What can hang from each mark
k67: k603
k620: k801
k603: k67 k523 k620
k602: k523 k603 k620
k523: k620 k801
k801: k602 k603

Known rows, with every way that one mark hangs from another
k603[k620]: [-15, -30,   6, -10, -30,  -1,  17,  23,  25, -52,   7,  24,  16, -42, -10,
 -39,  -6,  -8,  23]
k523[k620 k801]: [-19, -15,  -1,  13, -10,  -8,   5,  10,  19, -14, -21,  43,  16,   4, -30,
 -46,  -4, -36,  15]
k67[k603[k523]]: [-10,  -4,  24,  -2, -32,   5,  16,  25,  14,   8, -28,  27,  43, -87,   5,
  -3,  -8,  39,  28]
k602[k523[k620[k801]] k603[k67]]: [-26,  -6,  -5, -15,  55,  -2,  22,  27, -27,  10, -51,  55,  12, -62,  -1,
 -34,  -8, -29,  17]
k801[k603[k620]]: [-22, -25,   3,   5, -14,   6,  21,  25,   6, -27, -13,  38,  18, -55,  -9,
 -52,  -8,   9,  26]
k620[k801[k602[k603]]]: [-11, -38,  13,  -4,  56,  -2,  22,  36, -18, -66, -16,  32,  41, -44,  -9,
   4,  -2,  23,  31]
k523[k801[k603]]: [-27, -33,   4,  12,  -2,   2,  12,  10,   6, -12, -31,  42,  33, -31, -21,
 -30,  -4,  16,  25]
k523[k620 k801[k602[k603[k67]]]]: [-19,  13, -18,   6,  20,  -7,  18,  37, -23,  14, -33,  64,  -6,  -8, -27,
 -33,  -9, -36,  19]
k523[k801[k602[k620] k603[k67]]]: [-37, -21, -16,  17,  -6,  -2,  23,  40, -29,   8, -12,  49,  11, -31, -28,
 -12,  -2,  40,  28]
k602[k620]: [-24, -47,  10,  -4, -25,   3,  21,  19,  19, -30,  25,  24,  37, -43,  -2,
  17,   1,  28,  24]
k602[k603]: [-15, -32,  13, -13,  10,  10,  23,  16,  10, -21,  -6,  39,  36, -54,   7,
  12,  -6,   5,  25]
k620[k801[k603]]: [-20, -39,  19,   5,  38,   0,  16,  20,  -7, -61, -32,  35,  49, -52, -12,
 -24,  -1,  22,  27]
k523[k620[k801[k602 k603[k67]]]]: [-18,   4,  -8,  17,  53, -10,  19,  47, -39, -45, -42,  58,  10, -34, -31,
 -52,  -4,  -7,  21]
k801[k602 k603[k67 k523 k620]]: [-18,  17, -10,  25, -34,  -2,  32,  65, -34, -11, -20,  46,   1, -82, -16,
 -57, -12,  17,  22]
k602[k603[k67 k620]]: [-19,  -4,  -3, -25, -11,   4,  29,  32,  -4,  -3, -13,  46,   2, -59,   2,
 -33, -13, -28,  22]
k603[k523 k620[k801]]: [-11, -16,  19,  16, -26, -10,  17,  42,  -3, -54, -19,  17,  34, -62, -13,
 -57,  -6, -11,  20]
k801[k602[k523[k620]] k603]: [-26, -18, -16,  21,  32,   5,  21,  33, -19,  -8, -24,  54,   8, -58, -13,
 -37,  -4,  35,  23]

Rows
[-27, -41,  -3,  10,   3,   2,  22,  31, -14,   9,   4,  38,  25, -18, -12,
  16,   0,  36,  30]	k523[k801[k602[k603 k620]]]
[-21, -18,   0,   2,  45,  -6,  23,  46, -35, -67, -34,  43,  26, -55, -24,
 -23,  -3,  29,  28]	k620[k801[k602 k603[k67]]]
[-22,  -4, -15,   2,  -4,   0,  28,  50, -22, -35, -14,  47,  -5, -57, -20,
 -50,  -9,  16,  27]	k801[k602 k603[k67 k620]]
[-27, -34,  -3, -18,   0,  11,  27,  22,   2,   6, -14,  36,  12, -79,  12,
 -29, -10,  11,  26]	k602[k523 k603[k620]]
[-15,  12,   1,   1, -63,  -5,  26,  47,   0, -16,  -8,  33,   6, -74,  -9,
 -49, -12, -23,  14]	k603[k67 k523 k620]
[-20, -20,  15,  16, -32,   9,  31,  35, -11,  32,   9,  37,  44, -75,  16,
  21,  -4,  24,  21]	k602[k603[k523] k620]
[-30, -52,  15,  12,  22,   2,  20,  25, -15, -31, -12,  32,  51, -51,  -6,
  -8,   3,  39,  29]	k602[k620[k801[k603]]]
[-17, -19,  22,  29,   8,  -1,  20,  35, -20, -36, -38,  34,  56, -77,  -8,
 -32,  -3,  22,  22]	k620[k801[k603[k523]]]
[-18,  27,  -6,  25, -43, -13,  12,  33,  -5,  22, -35,  52,   7, -28, -28,
 -57,  -9, -51,   7]	k603[k67 k523[k620 k801]]
[ -8,  -1,  18,  30,  -1, -12,  13,  34,  -5, -37, -28,  35,  38, -42, -17,
 -47,  -3, -29,  12]	k603[k523[k620[k801]]]
[-21,   9,   5,  15, -29,   5,  28,  39, -18,   1, -28,  50,  28, -90,  -4,
 -23,  -9,  10,  17]	k801[k603[k67 k523]]
[-18, -39,  10,  14,  48,  -3,  18,  38, -22, -81, -25,  34,  40, -50, -21,
 -18,   0,  45,  31]	k620[k801[k602 k603]]
[-45, -31, -14, -15,  -6,   6,  25,  21, -18,  60, -22,  47,  14, -58,   2,
   6,  -6,  19,  24]	k602[k523[k801] k603[k67] k620]
[-31, -20, -13,  -1,  -1,   0,  26,  40, -26,  22,  -4,  47,  10, -27, -16,
  11,  -4,  19,  27]	k523[k801[k602[k603[k67] k620]]]
[-14, -26,  21, -22,  12,  -5,  10,  22,  10, -34, -41,  19,  31, -54,  -8,
 -47,  -6,  17,  35]	k67[k603[k620[k801]]]
[-21,  16,  -2,  16, -47,   2,  29,  48, -19,   8, -27,  47,   9, -86,  -7,
 -62, -13,  -7,  18]	k801[k603[k67 k523 k620]]
[-21,   9,   2,   7, -27,  -1,  22,  33, -17,  34, -38,  50,  23, -59,  -8,
 -16, -11, -21,  16]	k602[k603[k67 k523[k801]]]
[-34, -31,   6,   1,  19,  -1,  25,  34, -28, -21, -21,  41,  35, -56,  -9,
 -12,   0,  23,  26]	k602[k620[k801[k603[k67]]]]
[-29, -19, -10,   4,  20,   3,  13,   9,  -3,  45, -41,  55,  11, -33,  -7,
 -35,  -7, -18,  18]	k602[k523[k620 k801] k603]
[-41, -62,   7,   6,  31,   5,  23,  23, -22, -10, -21,  31,  45, -77,   2,
  -8,   2,  61,  30]	k602[k523 k620[k801[k603]]]
[ -7,  18,  16,  13, -24,   1,  12,  26,  10,  34, -38,  42,  28, -63,  -1,
 -32,  -9,   4,  21]	k67[k603[k523[k620]]]
[-18,  30,  -4,  30, -23,   0,  24,  41, -23,  24, -37,  65,  13, -67, -11,
 -52, -10, -26,  11]	k801[k603[k67 k523[k620]]]
[-21,   1,  -3,  13, -24,   4,  38,  60, -36,  25,   7,  45,  19, -77,   4,
  23,  -6,  30,  22]	k801[k602[k603[k67 k523] k620]]
